What can hang from each mark
bopumu: rigev tupo
perovo: tupo
vuba: funaka
rigev: bopumu perovo tupo
funaka: tupo
tuvi: perovo pulur todo
fedu: pulur vores
tupo: rigev tuvi vuba
pulur: fedu tuvi
vores: tupo
todo: tuvi

Every row comes from one small tree of marks. The marks that hang from a mark follow it in brackets, in alphabetical order. Every link used is in the known rows. Which tree was each row made from?
In the rows, 128 means zero.
Known rows
tupo{rigev vuba}: [124 133 161 184 121 135 155 136 140 141 121 136 138 132  86 132 163 143
 119 148 148 111 122 135 160 110  63 145 112]
vuba{funaka{tupo}}: [118 109 124 172  93 133 150 150 137 119 128 119 132 140 121 160 163 149
 123 164 119 142 126 129 148  74  84 129 121]
rigev{tupo}: [132 116 149 163 116 120 177 152 141 138 107 116 113 151  75 136 138 144
 125 142 139 122 120 150 136  89  83 157 112]
tuvi{perovo{tupo} pulur todo}: [ 93 136 114 153 104 108 174 163 155 161 133 114 100 115  86 177 147 139
 182 102 166 108 138 160 116  96  96 144 113]
vores{tupo{rigev vuba}}: [131 132 164 186 115 132 135 137 131 150 108 138 139 136  94 145 177 133
 141 141 161 114 122 132 161 126  56 155  99]
tuvi{perovo pulur{fedu} todo}: [ 91 137 110 142 113 121 162 143 170 135 123 103  99  94  92 170 136 149
 171 108 150 120 155 137 110  81  90 148 114]
tupo{rigev{perovo} tuvi vuba}: [112 169 169 227 118 144 161 156 159 137  95 130 172 171  92 119 168 133
 112 136 160 107 135 180 173 100  65 181 133]
bopumu{rigev{perovo{tupo{vuba}}}}: [110 159 174 206 124 131 151 151 142 153  86 132 139 159  68 125 162 132
 127 127 151 105 124 165 172 123  86 136 109]
tupo{rigev{perovo} tuvi}: [106 152 163 212 104 148 169 165 179 127  97 102 168 193  98 122 164 141
 126 134 152 117 145 189 158  94  63 201 145]
perovo{tupo{tuvi}}: [124 124 139 197 105 129 172 155 158 142 120 106 135 151  82 146 146 136
 125 134 140 108 142 183 132  82  75 179 107]
bopumu{rigev{tupo{vuba}}}: [122 137 166 178 130 127 157 139 126 141  91 134 125 144  57 122 142 142
 109 134 144 113 115 139 166 109  82 135 107]
fedu{vores{tupo{vuba}}}: [137 121 143 183 120 131 119 129 124 139  81 137 119 123  83 173 180 126
 134 125 149 126 118 120 148 107  66 164  80]
rigev{bopumu perovo tupo}: [121 133 166 183 121 105 182 179 137 141  75 124 106 197  72 113 140 146
 133 134 148 139 129 174 158  88  92 166 138]
tuvi{perovo{tupo} pulur}: [113 139 139 163 104 116 158 164 142 166 134 110 113 121  85 164 162 137
 170 118 146 118 136 157 112 104  83 158  93]
fedu{vores}: [124 105 136 166 112 138 148 138 152 120  94 108 116 140  82 163 162 143
 127 129 127 134 130 133 133  85  72 174 106]
vuba{funaka{tupo{rigev{bopumu}}}}: [110 112 143 177  99 118 150 167 132 120 119 132 127 179 113 142 171 169
 134 159 130 158 144 140 174  87  72 137 142]
todo{tuvi{perovo{tupo}}}: [107 122 134 177 107 123 155 176 166 156 143 119 121 133  75 175 168 142
 166 108 137 122 132 183 116 104  83 144 100]
tuvi{perovo pulur{fedu{vores}} todo}: [ 94 135 104 142 119 120 144 140 170 123  96 109  93  99  80 193 154 152
 173  88 147 134 159 131 113  84  85 163 106]
perovo{tupo{rigev vuba}}: [129 139 164 191 126 119 157 145 136 156 125 146 130 137  74 139 168 143
 132 138 153 103 126 151 161 125  67 138  99]
rigev{perovo tupo{vuba}}: [131 154 167 197 132 118 170 159 130 149  85 143 126 155  72 124 152 129
 116 138 156 113 108 158 162 101  92 146 115]
tuvi{perovo}: [114 116 127 175  97 126 161 155 147 143 122 101 128 133  99 156 162 150
 145 120 132 140 111 151 124 102  81 157 116]
todo{tuvi{perovo pulur{fedu}}}: [ 99 138 140 147 119 140 141 154 181 137 140 107 114  94  79 170 153 141
 170 118 130 121 168 147  98  75  76 155  92]
perovo{tupo{tuvi{pulur} vuba}}: [124 156 155 194 122 129 161 146 137 160 127 133 131 111  74 143 144 117
 124 144 156  85 151 160 134  74  75 165  86]
todo{tuvi{perovo{tupo{vuba}} pulur}}: [107 153 150 173 123 123 143 166 145 174 149 146 118  93  68 172 167 123
 166 117 154  98 141 160 118  97  84 130  79]
bopumu{rigev{perovo} tupo}: [ 92 127 160 174 116 149 155 150 171 113  77  90 139 186  89 117 137 157
 136 134 141 128 119 166 176 109  85 150 126]
vores{tupo}: [129 107 143 168 100 135 146 141 143 141 108 104 122 140  99 154 159 132
 147 141 144 125 125 135 131  99  69 167 101]
funaka{tupo{rigev{perovo} tuvi{pulur}}}: [ 96 166 164 184 102 146 154 174 174 129 100 102 170 180 110 121 172 136
 143 162 147 116 173 183 169  80  67 187 145]
fedu{pulur vores{tupo}}: [145 107 117 163 125 127 109 141 144 118  78 113 113 136  77 169 162 136
 169 132 150 128 138 127 125 104  58 181  99]
pulur{fedu tuvi{perovo todo}}: [104 123  82 156 108 119 187 158 178 129 127  95 115 110  84 178 136 167
 159  99 136 137 141 151 123  90 100 133 125]

Which tree is each row?
[110 153 143 218 107 131 153 156 145 146 120 128 163 142  95 144 177 146
 126 115 152 123 121 175 155 113  63 174 120]	tupo{rigev tuvi{perovo} vuba}
[ 83 141 107 169  95 130 177 159 168 141 126  97 129 121 100 165 139 136
 158 107 164 111 147 170 117  65  87 177 133]	tupo{tuvi{perovo pulur todo}}
[109 148 169 197 121 114 145 172 131 137  83 145 139 183  98 108 178 152
 132 162 143 138 139 164 204 107  79 136 148]	funaka{tupo{rigev{bopumu perovo} vuba}}
[112 142 156 216 109 114 177 182 154 146  89 114 128 197  79 123 149 138
 133 128 150 125 153 207 153  80  84 189 132]	rigev{bopumu perovo{tupo{tuvi}}}
[103 142 151 165 101 145 151 159 165 127 121 102 159 153 105 131 164 142
 139 169 138 115 174 165 158  74  61 178 130]	funaka{tupo{rigev tuvi{pulur}}}
[109 120 105 180 114 133 139 132 177 108  72 107 114 135  84 187 153 142
 150  99 154 127 165 154 133  77  69 196 106]	pulur{fedu{vores{tupo{tuvi{todo}}}}}
[100 135 128 194  88 129 149 175 160 130 116 101 169 169 114 147 186 160
 144 135 131 145 139 190 164 107  67 174 141]	funaka{tupo{rigev tuvi{perovo}}}
[116 148 151 216 106 131 175 170 166 143 100 106 147 178  86 136 156 130
 130 129 150 110 142 201 144  88  82 187 121]	rigev{perovo{tupo{tuvi}}}
[116 122 158 196 100 127 151 163 148 136  95 111 138 191  94 132 162 147
 146 132 158 136 157 174 157  97  52 204 128]	vores{tupo{rigev{bopumu} tuvi}}
[ 95 133 142 150 106 143 149 165 170 148 146 108 124 112  87 167 157 132
 169 122 140 117 148 153 103  76  79 156 104]	todo{tuvi{perovo pulur}}
[129 143 157 206 118 121 153 148 126 148 137 161 132 139  88 160 173 143
 124 132 157 113 119 136 157 116  68 130  95]	perovo{tupo{rigev vuba{funaka}}}
[ 93 147 138 171 111 127 181 159 177 143 129 115 130 147  81 151 141 138
 159 122 178  87 174 179 140  81  72 177 128]	perovo{tupo{rigev tuvi{pulur todo}}}
[130 137 138 223 101 139 139 139 123 139 116 140 147 129 109 169 163 121
 115 132 159 118 119 137 142  81  67 167  91]	vores{tupo{tuvi vuba{funaka}}}
[135 123 160 180 134  99 170 156 108 149  95 150  97 147  62 120 135 144
 114 143 148 127 119 145 160  87  87 140 111]	rigev{bopumu tupo{vuba}}
[124 150 159 216 120 126 162 151 146 151 121 139 151 148  76 136 164 138
 118 134 158  99 139 179 162 109  62 168 105]	perovo{tupo{rigev tuvi vuba}}
[119 131 151 177 117 129 142 145 136 135 115 137 146 136 100 130 176 149
 123 170 134 122 129 141 182 110  69 125 122]	funaka{tupo{rigev vuba}}
[114 111  89 146 125 129 175 140 183 106  99 102 104 118  67 185 135 162
 141 108 132 133 159 133 133  73  90 149 114]	pulur{fedu{vores} tuvi{todo}}
[118 139 139 167 122 146 140 130 172 110  92  99 121 118  74 161 147 137
 130 126 130 121 183 142 116  57  61 205  89]	tupo{tuvi{pulur{fedu{vores}}}}
[109 140 112 217 111 119 175 147 140 140 131 152 127 123  91 175 141 132
 117 115 172  97 127 161 145  70  90 136 111]	perovo{tupo{tuvi{todo} vuba{funaka}}}
[ 95 163 142 177 116 126 196 172 171 138  89 113 127 167  80 135 124 125
 144 122 180  96 155 186 140  57  96 184 144]	rigev{perovo tupo{tuvi{pulur todo}}}
[ 95 126 110 188 106  93 193 184 145 141  95 119 106 174  78 148 131 159
 147  93 164 141 132 198 145  77  98 174 151]	rigev{bopumu tupo{tuvi{perovo todo}}}
[121 129 154 195  97 144 148 152 161 134 106 104 157 173 101 146 169 139
 143 134 156 121 146 167 148 104  49 202 117]	vores{tupo{rigev tuvi}}
[ 95 148 152 183 100 122 161 177 151 146 117 106 137 167  92 134 160 153
 157 116 154 137 163 177 138  87  62 200 133]	tupo{rigev{bopumu} tuvi{perovo pulur}}
[136 121  89 164 116 119 163 173 156 134 130  94 134 123  78 158 141 157
 166 128 136 132 126 150 117 102  84 147 124]	fedu{pulur{tuvi{perovo}}}
[103 136 156 195 100 119 151 182 141 121  96 132 139 206 117 132 180 161
 139 153 139 158 144 159 185  93  78 145 156]	vuba{funaka{tupo{rigev{bopumu perovo}}}}
[114 141 148 201 111 136 146 150 146 130 113 131 166 148 101 127 173 144
 110 165 138 117 142 168 184  93  64 154 128]	funaka{tupo{rigev tuvi vuba}}
[135 112 135 165 118 132 119 127 155 117  76 109 107 129  82 179 171 143
 149 118 130 143 150 124 129 102  61 182  79]	pulur{fedu{vores{tupo}}}
